Each row was made from one walk, in order. Every step used is in the known rows, and no mark comes twice. Write each row's walk.
Known rows:
koli/relupul/mima/pagut/zegut: [-18 -24   1   9  -4  -6 -39 -22   6 -23   9   0 -14  -1  15  -4  34  32
  -7  -1  -3  -6 -14 -13  -4  -8  16  19  -3]
zegut/pozi: [  1  -9  -1  -9   6 -10   0   8   0   5  -4  -1  -7   9   8  -5   0 -12
  -3   4   1  -1   3   8   8  -4  -7  -5   8]
pagut/koli/relupul/mima: [ 13 -14   2   4   4  -9 -22 -11  -9 -23   1   4 -22   7  15   4  25  42
   6   5   0  -5   1 -27   7  -3  12  13   5]
pesi/riden/pozi/zegut: [ -1  -9  -6 -27  11  10  -5  17   1   3  10  -2 -12   9  13  10  10  -6
  15 -15  -1 -16  -9   5  -3   9 -13   1  -2]
zegut/pagut/koli/relupul/mima: [ -7 -11   2  -9  11 -13 -27 -14  -9 -24   2   2 -16   0  26   3  31  40
  13   6  -6  -1  14 -20   3  -9   8   9   2]
pozi/riden: [ -3  -3   3   9   6  -1   2  -7   8  -1  -8  17   3 -11  -8   2   8  -6
   2   1 -14   3  -7   1   4   7 -13  -5  -4]
zegut/mevifom: [10 -9 -1  5  5 -4 -5 -8 -5 10 -3  0 -4 11 -9 -4  4  3  9  4 -8 -5 14  3
  0 -2 16  6  9]
koli/relupul/mima/pagut: [ -2 -27   2   9  -3  -3 -28 -24   7 -16  11  -2  -4   2   6   1  20  32
   3  -4   0  -8 -15 -13 -10  -2  18  16   4]
pesi/riden/pozi: [  7 -15  -7 -15  13   8   4  19  -2  -2  10  -3  -1   4   9   7   2  -3
  10  -8   6 -26  -9   7  -1   6   4  -3   2]
mima/relupul/koli/pagut/zegut/mevifom: [-30   7 -16  35   2 -12 -47  -9   9 -18  14  13 -25  -1   3  -6  19  20
   7   3   2  -6   7 -11   8 -15   9  -3   0]
pagut/koli/relupul: [  6  -5   1   5   0  -5 -23  -5  -1 -12  -3   7 -16   4   2   6  18  31
  12   2  -1  -5  11 -17   5  -1   7   5   4]
mima/pagut: [ -8 -11   5   3   3   5 -23  -8   9  -1  12  -2   9  -7  -4   4   6  -2
   6 -10  -4  -3  -3   6  -4  10   0   5   3]
mima/relupul/koli/pagut: [-22  10 -12  32   0  -6 -32  -6  13 -17  17   9 -12  -6   1   3   5  17
  11  -3   9  -4  -5 -13   3  -8   1 -10   2]
mima/pagut/koli/relupul: [ -1 -15   6   7   2   1 -43 -12   7 -12   9   5  -5  -5  -3   9  22  26
  17  -9  -4  -7   7 -10   0   9   5   9   7]
mevifom/zegut/relupul/mima: [  0 -26  -3 -15 -17 -14  -3  -1  -3  -8  -7   3  -9  11   5  -2  13  30
 -18   7  -4   6  -9   7   9  -9  11  11  -6]
koli/pagut/zegut/pozi: [-41  -5   6   1  -3 -15 -25  13   9 -11   7  -3 -21  -5  24  -8  19  -8
 -14   4  -1   9   4   8  16 -15 -20   5  -8]
relupul/mima: [  9 -12   1  -1   6  -6   2  -7  -9 -13   4  -3  -7   4  15  -1  10  15
  -7   3   1  -1 -13 -13   4  -3   7  11   1]
mevifom/zegut/pagut/koli/relupul/mima: [-17 -20  -4 -20  -4 -12 -18  -8 -11 -30   5   7 -19  10  14  -1  35  50
   3   7 -16  14   3  -4   6 -10   3   9  -8]
mima/pagut/zegut/relupul: [-22 -12   4   1  -4  -7 -44  -4  14  -2   0   3  -2 -13   9   0  19   3
  -9  -2  -2  -9   7   8   5  -2   8  10  -3]
relupul/koli/pagut/zegut: [-41   3   3  26   1  -8 -45   2   8 -20  12   2 -17 -18  12  -3  29   9
  -4   2   6   8   1 -15  23 -12 -15   0 -19]
riden/pozi: [ 10   0 -13  -2   6   2   8  19  -5  -6   4  -9  12   7  14   3  -1 -10
   6  -5   5 -12   2  11   0  -1   1  -2   7]
zegut/relupul/koli/pagut: [-16  -8   6  20  -5 -16 -41   0  16   0  -1  -1  -4 -16   6   5  13  15
   3   3  11  -5  10 -12  20 -10   1   1  -5]
pozi/zegut: [ -9   6   0 -14  -4   4 -11  -2   3   5   1   2 -13   6   6   3   9  -5
   8  -9  -9  13   1  -3  -4   4 -19   4  -4]
mima/relupul: [  0  10 -17   9  -3  -2  -3  -5   5  -6   5  10  -6   8  -1   0 -10   9
   4  -1   2  -9  -4   0 -13  -3  12  -9  11]
pesi/riden/pozi/zegut/relupul: [  4 -15  -6 -29   5   3 -13  17   7  10   0   0 -11   8  16  12   9  -1
  13 -11   2 -23  -1   7  -1   5  -3   4   1]
zegut/pagut/koli/relupul: [-13  -2   1  -8   8  -9 -27  -8  -3 -15  -1   4 -11  -3  15   5  24  30
  19   4  -9   0  23 -11   0  -7   2   1   2]
zegut/pagut/koli: [-11   4   3 -15  16  -8 -19   1  -9 -12   2   3  -7  -6  18   5  17  13
  15   3  -9   4  24  -5   9  -1  -7  -1   1]
pozi/zegut/mevifom: [ -1  -3  -1 -10   1   0 -15 -11  -1  13  -2   2 -16  16  -2  -1  13  -2
  16  -5 -16   8  13   0  -4   3  -6  10   2]

Write each row's walk:
[-15  -5   2 -23   8  -8 -35 -17  -6 -17   4   3 -28   8  30   6  38  32
  19  -3 -15  13  11 -22   0  -4 -12  13  -3]	pozi/zegut/pagut/koli/relupul/mima
[-21   4   1 -21   3  -5 -35 -11   0  -8   0   5 -23   4  19   6  31  22
  24  -6 -16  14  21 -14  -4  -2 -17   6  -4]	pozi/zegut/pagut/koli/relupul
[  3 -18  -2   6  -6  -7 -10 -17   1 -15   2  -1 -12   9  11  -2  18  34
  -2   4   2  -6 -13 -18  -6  -9  18  12   2]	koli/relupul/mima
[-36   7 -15  25   3 -17 -43   3  12 -21  12  11 -27  -3  16  -6  16   9
  -1   4   8  -3  -1  -8  14 -16  -7 -11   0]	mima/relupul/koli/pagut/zegut/pozi
[-24  -2   5  25   3  -5 -34  -1   9 -12  14  -1  -6 -15   3   2  16   9
   8  -2   7   6  -1 -16  18  -5 -13  -2 -10]	relupul/koli/pagut
[-18   0  -5  12   0 -16 -42   1   6  -6 -12   7 -16 -12  12  -3  25  12
 -12  10   7  -5  11 -12  22 -14   8   0 -11]	pagut/zegut/relupul/koli
[ 10  -2 -14 -11   7   2  -5   9  -6   6   2  -6  -3  23  12   1  10 -11
  19 -10  -9  -4  13  11  -3   0  -4   6   9]	riden/pozi/zegut/mevifom
[-42   2   7   9  -8  -7 -24   8   8 -15   9  -2 -14 -12  17  -5  20   1
 -13   1  -1   8   0   2  10 -11 -14   9 -14]	koli/pagut/zegut
[ 10 -20   8   0  15  -3 -29 -10  -9 -21  16   0  -9  -2  15   7  23  22
   5  -5  -4  -3  -5 -17  11  12   3  17   6]	relupul/mima/pagut/koli
[-41  -6   4  26  10 -17 -45   3  14 -18   4  12 -20 -20  12  -5  35  -3
  -4   5  -4  12  -2  -9  31  -9 -30  -7 -15]	relupul/koli/pagut/zegut/pozi/riden
[-37  -3   8   6 -14 -16 -33   8  15  -7  -1  -2 -13 -13  20  -2  18   6
 -15   4   3   1   9   4  13 -15  -4  11 -11]	koli/pagut/zegut/relupul
[-24 -12  -4 -19  -8  -8 -20  -3  -4 -21   1   9 -14   6   4   0  28  39
   8   5 -16  15  13   5   3  -8  -2   1  -8]	mevifom/zegut/pagut/koli/relupul
[-13   7 -14 -25   9   1  -8  13  -1  -5   6  -9   3   9  31   4  14 -12
  19 -12  -9   3  13  11  -6  -3 -19   0   1]	riden/pozi/zegut/pagut
[ 14 -24   9  -3   6 -14 -37  -9  -1  -9   1   1  -6  -4  16   9  19  27
   0  -1   1 -12   5 -13  14   5  15  18   9]	zegut/relupul/mima/pagut/koli
[ -2 -11   1  -1  11 -11   1   2   7   4 -11  14  -5  -2   1  -2   7 -17
   0   5 -12   3  -3   8  11   2 -20 -10   4]	zegut/pozi/riden
[  2   5 -13 -16   3   5  -2  16  -2  -2   5  -7   0  13  20   5   7 -14
  12 -13  -3   1   2   8  -4   2 -16   2   3]	riden/pozi/zegut
[-16 -26   4   2  15 -12 -30 -10   3 -19   5  10 -13  -8  21  -5  34   0
 -13   2 -14   2 -17  -1  15   2 -10  11  -2]	relupul/mima/pagut/zegut/pozi/riden
[  2 -31   4 -15  -9 -13 -29  -2  -3 -16   3   6 -11   6   5   5  24  38
  -7   1  -8   4  -3   2  17   3   9  16  -1]	mevifom/zegut/relupul/mima/pagut/koli
[-17 -31  -1   3   1 -12 -39 -16   6 -19   6   0 -20   5  21  -7  33  24
  -9   2  -2  -6 -12  -7   1 -11  11  15   2]	koli/relupul/mima/pagut/zegut/pozi
[-14 -23   2  -5  12 -11 -30  -5  -3 -18  11  -2 -16   1  26  -6  28   4
 -15   1  -4  -2 -11  -1  12  -4   0  14   1]	relupul/mima/pagut/zegut/pozi
[ 10 -23  -6 -30   9  -1 -12  12  -1   1   4  -3 -16  12  27  11  15   9
   8  -9   4 -23 -10  -3   2   4   1  11   1]	pesi/riden/pozi/zegut/relupul/mima
[  8 -25   6  -1   0 -12 -27 -12   6  -2   1  -4   2  -4  13   5  12  18
  -5  -2   3 -13  -4  -4   4   1  18  16   7]	zegut/relupul/mima/pagut
[ -7 -16  -3 -14 -21  -9  -5   6   5   2  -9   5  -3   8  -7   0   5  18
 -12   5  -4   5   1  17   6  -6   6   2  -6]	mevifom/zegut/relupul
